In the rows, zero is written as 128.
Known rows, with every step that occurs:
nukef, bedeful, zizav, rebu: [170 197  96 122 134  96  91 181 173 143 122 155 137 137 156 129  93 166
  89 148 153 122 133 126 140 145 157 125 108 131  99 187 160  69 125 185
 128 167 177  95 198 154 144 149 192 167 109 155 124 139 107  97 122 164
 196 178]
sego, zizav: [148 118 116 142 159 152 117 106 166 143 121 153 146 130 158 151  90 159
 122  96 148 102 130 141  86 152  95 134 164 104 152 116 121 164 155 155
 126  94  88 121 118 117 106 123  96 135 117 150 176  69 126 116 116 106
  96 104]
nudof, gifa: [135 171 144 136 143 127 118 131  98 181 117 156 115 142 116 130  94 130
 129 126 119 144 143 127 104 145 124 153 136 142 123 117 115 142 131 125
 150 114 110 137 205 140 105 147 160 157 143 146 132 100 129 195  79  99
 136 170]
lanap, zizav, bedeful, nukef: [131 139 131 130 120 123 116 138 152 122 138 114 102 101 115  99  85 113
 106 126 100 163  59 129  90 102 180 181 128 128 168  90  81  87  98  65
 146 137  95  73 131 129 130  67 129  74 120  95 109 101 126  74  99 107
 109  93]
nudof, rebu, nukef, gifa: [ 76  88 125 120 133 187 137  87 112 111 114 151 122 148 164 143 155 169
 107 149 102 130 182 149 149 125  94 139 122 124 117 165 147 205 150 162
 121 124 124 138 110 114 129 169 142 122 153 116 127 137 116 168 127 136
 167 123]
zizav, bedeful, nukef, gifa, nudof, rebu: [121 132 101 169 114 159 109 141 146 131 147 135 137 135  96 133 116 127
 149 142  98 163  66 145 132  83 135 119  63 164 187  75 114  62 123 141
 168 102 128  95  70  79 133  92  86 100 152 103 141 113 120  82 101 146
 162 126]
gifa, nudof, rebu, zizav, lanap: [108 101  97 140 127  95 154 107 116 105 134 103 154 172 114 196 158 131
 116 128 134 115 136 120 188 137 143 130 105 110 129 156 118 120 146  74
  96 143 164 225  91  89 157 184 113  98 158 131 136 147 128 184 140 142
 158 126]
bedeful, zizav, rebu: [165 150 149 123 131  78  99 159 129 174 121 145 133 135 152 156 155 115
 110 122 182 119 125 131 150 114 148 107 140 131  87 164 143  70 136 192
 122 164 166 125 158 127 119 147 154 146 138 145 123 139 133  96 145 144
 146 159]
gifa, nudof, rebu, zizav, bedeful, nukef: [110 135  83 141 132 120 154 123 135  94 147 104 164 150 108 172 125 146
 149 137 121 129  91 114 171 122 164 143  82 149 151 108  86  74 131  92
 125 121 143 176  73  94 139 146  91 109 161 108 147 135 124 151 106 146
 179 122]
lanap, zizav: [108  98 137 126 145 104 132 104 109 111 127 132 100 113 153 107 118 118
  68 119 123 140 107 135 100 127 155 176 160  99 118 132 111 140 125  62
 119 140  97 127 178 154 128 133 170 107 127 115  99  91 131 117 125 102
 100  93]
nukef, bedeful, zizav, lanap: [147 182 123 130 152 100  81 184 189 151 120 165 147 153 135 125  81 160
  73 160 136 122 136 122 141 132 129 133  99 116 129 195 180  83 135 164
 125 153 184 109 174 114 136 117 181 125  99 159 129 163 133 107 128 153
 184 194]
gifa, nudof, rebu, zizav: [100 108  87 137 156 106 159  97 103  85 135 116 165 160 129 181 149 148
 124 130 136 114 131 118 177 140 140 146 103 120 115 141 106 113 150  94
 108 123 146 215 103 112 145 188 124 131 166 124 137 122 125 178 122 141
 175 118]
rebu, zizav, lanap: [132 108 167 119 139  85 124 117 129 143  89 102 109 128  96 129 150 139
 138 115 118 114 118 107 157 102 132 150 116  98 135 161 138 157 119  87
  80 163 178 156  93 135 136 127 115 131 111 154  97 162 146 140 157 124
  66 137]
nukef, gifa, nudof, rebu: [ 76  61 108 172 138 129 121  87  65 112 137 154 150 169 140 144 184 125
  95 126 126 135 131 159 154 102  95  90  82 121 104 112 143 115 167 147
 136 111 146 181 113 108 152 191 134 133 172 128 122  92 119 137 140 135
 151 119]
zizav, lanap: [147 102 143 141 137 109 104 137 155 179 109 140  88 133 108 156 141 113
 122 130 135 149 132 145 138 123 100 118 151  97 175 166 170 172 128 122
 114 136 150 168 130  76 121 120 131  77 113 165 124 144 128 133 149 130
  91 145]
zizav, rebu, nukef, sego: [182 140 106  75  83 118 147 122 112 152 137 105 100 121 187 137 174 120
 185 116 147 135 189 134 117 179 117  83 175 114  76 153 138 216  89 178
 121 154 155 141 114 140 128 172 133 147 150 147 138 143 110 151 158 143
 138  91]
lanap, zizav, rebu, nudof: [170  97 150 137  80  82 145 125 106 118 148  78  62  94 119 127 160 105
 115 115 137 135 138 127 107 169 168 149 169 114 120 159 121 120 108  38
 118 196 108 139 171 179 166 136 154  97  92 118  69 110 117 103 149 121
  70  97]
sego, nukef, bedeful, zizav, lanap: [ 87 203 119 125 136 137  70 173 160 124  86 119 153 154  96 104  80 144
  34 140 142 142 112 111 141 111 115 137  97 128 125 169 211 106 143 166
 109 133 145  93 228 131 132  93 173 137  67 123 122 181 127 129 107 152
 172 191]
nudof, rebu, nukef, bedeful, zizav: [101 168  99 100 146 173 135 136 179 101 122 150 153 155 175 157  90 197
  84 175 113 113 188 125 154 158 131 166 120 132 115 211 153 166 146 166
 118 137 138 119 149 113 127 163 177 122 132 123 147 172 116 170 103 156
 239 163]
gifa, nudof, rebu, zizav, bedeful: [119 131  78 152 142 117 143 111 116  87 136 101 160 151 108 188 141 149
 122 130 120 117 112 124 169 129 142 162  81 124 137 129 116  97 137 101
 117 132 148 190  92 109 162 178 102 117 163 119 140 122 124 153 113 152
 200 121]
sego, nukef, gifa, nudof, rebu: [ 34 111 104 159 125 165 101  95  60  93 105 108 159 164 100 119 162 112
  52 113 133 153 110 142 146  91  89  99  80 129 111 105 180 130 168 153
 119  96 115 149 174 124 149 154 131 147 126 100 116 121 120 154 117 142
 140 128]
lanap, zizav, bedeful, nukef, rebu, nudof: [143 127 154 132 120 130 132 146 140  99 141 103 100  67  74  82 112  94
 125 125  98 140  74 123 105  91 176 171 127 135 173  83  85  86  86  48
 145 142  88  64 124 151 147  56 111  73 101  92  93 124 142  59 126 110
  90  93]
lanap, zizav, bedeful, nukef, rebu: [129 126 131 124 137 127 123 140 142 112 127 113 101  79 100  83 108  90
 102 116 103 151  60 134 105  72 190 167 132 115 162  76  68 101  82  71
 139 139  99  57 131 134 145  76 123  78 130  97 103 113 133  63 116 110
 104  82]
bedeful, nukef, sego, zizav: [128 127 123 106 129 147 154 134 188 141 159 162 173 138 178 105  79 100
 192 128 151 116 102 108  72 156 111  87 169 154 132  61  86 134 127 156
 153  48  91  93  61  93  71  69  83 148 139 136 184 128 143 120 121  92
  87 120]
nukef, sego, zizav, rebu, nudof: [197 118 130 138  80 133 143 136 150 121 158 116 135 123 161 148 139  90
 173 101 171  73 172 111  65 209  84  88 176 123  89 121 146 167 131 162
 129 110 110 128  83 149 151 136  66 157 115 164 149 132 137 108 163 115
 104 116]
lanap, zizav, rebu, nudof, gifa: [176 125 158 137  62  78 151 129  88 138 149  78  60 105 107 125 143  93
 115 110 129 135 150 120 103 178 178 153 164 125 112 152 113 114 100  31
 127 205 106 143 193 192 172 143 159 102  99 122  68 113 120 136 130 106
  73 118]
nudof, rebu: [108  98 109 152 157 169 130 121 155 106 107 148 106 138 135 184 124 150
 102 154 139 124 141 139 140 141 115 172 148 126 154 175 148 159 157 130
 123 105 100 153 157  98 138 169 137 118 146 138 124 131 106 146 102 143
 179 149]
bedeful, nukef, sego: [118 123 132 104 142 136 146 145 160 136 153 169 157 133 166  92  99  92
 201 152 143 142  95 107  95 137 116 101 161 164 131  72  97 115 121 148
 158  52 109 107  93 102  67  81 118 151 147 134 155 140 142 124 126 105
 108 135]
sego, nukef, gifa: [ 48 114 147 151 139 171  80 103  67 117  76 123 130 136 103  74 145 122
  62 106 126 154  99 137 121  72  72 118  97 127 113 100 193 150 159 172
 117  93 110 101 197 156 125 119 139 170 100 106 101 115 127 124 119 129
 101 135]
nudof, rebu, nukef, sego, zizav: [115 121 103  97 117 200 160  96 162  96 136 139 152 153 184 171 120 146
 128 140 130  92 201 125 110 189  97 140 168 115 102 160 131 235 142 167
 115  99  97 138  84 105 130 164 102 121 154 128 171 159 129 181 117 123
 185 113]
rebu, zizav, bedeful: [149 159 143 144 159 120 100 126 123 110  94  99 113  95  82 117 110 171
 145 113 100 106  78 106 134  84 134 196  74 122 147 119 123 117 117 123
 105 145 158  94  99 169 147 119  95 167 123 132 102 123 139  92 120 138
 135 134]

Rows:
[ 73  63 122 161 133 114 129  78  57  98 127 131 161 164 134 134 184 135
 101 119 117 114 126 141 164  93 109 105  63 117  93 110 133 108 164 125
 117 127 167 177  91 135 160 192 120 159 165 123 112 104 130 143 146 133
 134 119] | nukef, gifa, nudof, rebu, zizav
[ 89 117 118 101 142 131 137  72  50 138 144 148 163 144 179  97 174 161
 136 116  96 149 173 157 144 114  81  80 102 108  88 106 132 187 134 163
 138 119 156 164  85 125  92 159 150 141 160 108 156  89 131 164 154 125
 134  86] | rebu, nukef, gifa, nudof
[209 147 153 145  71  99 132 158 100 164 142  99  65 104  87 153 151 117
 187 121 139 130 170 122 122 190 131 118 150 153 134 162 149 119 112  99
 146 179 128 160 177 165 144 149 134 139  99 148 100 127 111 151 131 133
  95 160] | zizav, rebu, nudof, gifa
[ 98  93 124 135 154 145 142 107 140  85  93 122 120 135 120 169 130 164
 117 147 127  95 128 109 161 124 143 195 119 124 128 175 124 155 151 104
  86 133 130 145 126 140 154 174 124 150 140 133 102 154 124 153 117 137
 152 146] | nudof, rebu, zizav
[164 154 138 142 152 157 114 174 162 128 126 131 106  58  52  94 107 116
 195 136 102 141  70 132 127  71 135 141 111 161 205  72 107  81  94 126
 163 101 102  65  83 115 122  49  79 107 110 120 130 136 133  52 126 140
 126 130] | zizav, bedeful, nukef, rebu, nudof
[ 99 112 134 150 121 163 122 119 149  94  99 112 127 130  91 138 126 155
 135 146 100 109  89 110 152  79 151 176  68 146 158 130 112 103 135 118
 114 135 141  94  85 130 164 123  84 140 141 112  98 159 127 111 106 143
 145 145] | nudof, rebu, zizav, bedeful, nukef, gifa
[130 130 166 110 150 129 163 155 130 146 133 146 125  84  75  77 115  96
 208 142 120 135 111 117 136 100 144 107 147 165 163  72  76  97 107  94
 157  91  94 103 128 129  84  65 123 138 117 125 132 142 143 130 128 100
  65 146] | bedeful, nukef, rebu, nudof, gifa
[151  96 120 121  96  81 133 114 111 133 127  91  66 111 149 134 152 101
  91 105 143 149 122 139 112 147 188 143 177  96 108 150 106 142  97  65
 112 188 122 130 185 163 161 157 167 102 130 124  81  98 105 111 136 119
  84  78] | lanap, zizav, rebu
[161 157 185 159 128 129 134 148  89 141 144 136 107 109  75 122 105 136
 165 137 109 116 166 113 105 172  86 167 131 167 150 138 151 112 148  89
 160 125  94 151 170 166 109 115 140 139  93 140 112 124 148 164 112 104
 114 189] | rebu, nudof, gifa
[137 117 134 108 105 140 148 143 204 162 157 149 157 148 159 121  90  82
 190 128 153 129 111 111  84 156 110  73 172 138 149  78  98 136 122 144
 139  69 109 110  50  77  83  58  75 111 130 146 182 154 147 126 137  97
  66 121] | bedeful, nukef, sego, zizav, lanap
[174 126 139 113  79 134 170 150 186 139 170 125 144 124 158 117 107  92
 225 128 156 110 125 101  82 187 119  71 177 166 137  84  97 111 116 136
 153  87  97 105  56 118  93  66  73 142 115 139 165 142 138 108 142 105
  70 123] | bedeful, nukef, sego, zizav, rebu, nudof
[189 176 184 135  98  70 115 178 110 181 139 132 131 131 106 152 145 107
 134 129 161 105 160 109 137 144 139 116 130 159  85 161 149  46 139 158
 137 181 154 133 170 153 125 131 152 145 113 141 116 159 149 125 141 128
 135 194] | bedeful, zizav, rebu, nudof, gifa
[127 107 157 114 172 133 161 149 144 124 129 152 122  70  92  73 130 102
 205 145 129 131 100 125 143  90 132 104 154 156 173  79  89 102 112 102
 147  83  96 101 100 120  80  64 117 130 111 128 131 144 137  95 149 118
  67 127] | bedeful, nukef, rebu, nudof
[123 113 113  98 100 186 155 110 178 121 135 125 144 164 170 187 129 132
 124 139 128  99 213 126 120 189 102 123 171 104 116 180 145 245 137 159
 107 118 114 151  70  80 140 148  96  84 144 140 170 185 134 185 136 124
 165 119] | nudof, rebu, nukef, sego, zizav, lanap
[174 156 106 165 143 171  92 129 184 143 122 133 130 110 121 162  75 162
 124  96 127 110 103 145  74 135 103 152 126 109 184  99 131 146 139 171
 137 108  89  84  91 109 139  99  60 115 114 143 173  71 120  75  99 123
 130 107] | sego, zizav, bedeful
[113 121 123 145 106 110 121 120 112 120 159 110 124 123 120  91 114  99
  99 113  98 166  60 139 106  85 174 139  94 131 148  59  83  61 106  70
 155 137 115  95 107 126 141  88 122  80 136  84 112  83 132  77 113 108
 107  80] | lanap, zizav, bedeful, nukef, gifa, nudof
[163 117  93 112  81 121 144  81 117 165 147 106 142 147 187 156 158 149
 145  77 139 120 175 154 119 170 120  46 147  95 106 111 117 184 123 169
 118 156 141 153  70 125 131 161  90 127 138 137 180  68 104 144 148 127
  88  59] | sego, zizav, rebu, nukef, gifa, nudof
[158 169 148  86 124  85 115 143 121 176 127 141 142 137 174 146 157 138
 120 126 159 122 159 128 152 127 145 101 143 121  71 168 135 111 124 204
 117 178 175 125 132 124 101 145 162 142 139 132 143 147 133 128 149 140
 155 141] | bedeful, zizav, rebu, nukef
[152 117 127  78  71  96 158 106  98 121 149  89  92 115 185 114 161  99
 113 109 134 136 165 129 102 173 171 123 188  93  67 146  99 194  79  91
 109 184 131 127 145 173 151 157 160 105 137 114 101 125 121 139 152 110
 107  64] | lanap, zizav, rebu, nukef, sego
[ 83 188  87 129 159 173  86 148 145  96  86 114 130 128 105  89  66 171
  62 135 123 150 106 119 120 132 109 162 106 133 143 146 194 148 141 149
 123 101 106  95 239 160 132 114 170 172  77 119 116 132 104 139  87 158
 170 155] | sego, nukef, bedeful
[184 174  81  82 102 123 132 136 149 151 127 104  84 113 173 132 129 182
 156 133 125 150 183 143 142 185 149 103 147 117 115 185 146 195  85 154
 123 184 166 126 159 154 134 167 173 149 118 141 127 121  78 146 132 169
 154 107] | zizav, rebu, nukef, bedeful
[142  93 162 136 187 131 137 135  97 105 105 137 105  57  74  94 170 107
 150 124 133  96 141 138 146  93 101 126 151 117 135 119 139 149 124 115
 125 107 103 125 133 161 137 125 118 136 108 145 105 133 146  88 175 127
 100 129] | nukef, rebu, nudof
[ 29 108 121 149 115 147 111  85  48  82  92  88 159 161  89 112 166 121
  61 104 125 134 104 122 158  80 103 116  61 127  94 105 173 124 164 133
  98 113 133 148 159 152 161 155 121 167 126  92 101 135 129 160 121 141
 125 128] | sego, nukef, gifa, nudof, rebu, zizav
[133 135 182 132 147  81  88 161 150 186 113 168 148 155 125 150 137 104
  86 139 156 123 128 124 150  92 116 118 132 111 115 171 166  85 153 174
 112 146 170 144 132  76 104 106 146  89 123 152 134 170 162 113 153 127
 130 182] | bedeful, zizav, lanap
[ 84  95 125 133 139 111 137 110 106 149 156 161 161 150 144  87 138 116
 168 134 121 169  78 144 138  88 120  61 104 157 143  54  90  69 135 131
 164  81 138 140  86  96  72 100 131 142 155 115 147  87 127 120 132 113
  82 116] | bedeful, nukef, gifa, nudof
[123 210 113  68 162 138 116 141 150 132 131 163 163 133 190  94  78 208
 110 155 109 122 180 129 136 147 119 138 114 125  93 178 149 158 128 190
 130 139 161  97 147 143  86 124 194 151 118 124 159 141 130 149 116 145
 207 145] | rebu, nukef, bedeful, zizav
[147 119 174 134 164 127 142 142  76 126 111 138 108  72  56  93 152  95
 154 123 121 101 159 130 138 106 116 135 146 129 119 110 125 138 115 103
 135 117  99 122 170 169 136 128 126 147 113 147 111 135 148 135 147 109
 102 149] | nukef, rebu, nudof, gifa
[ 74  86 117 140 125 131 145 111 117 135 153 160 159 160 144 112 142 118
 158 148 123 160  90 143 144  95 133  74 100 159 145  74  97  68 144 127
 158  83 131 146  85  82  94 113 124 129 165 108 141 110 118 137 122 124
 103 123] | bedeful, nukef, gifa, nudof, rebu
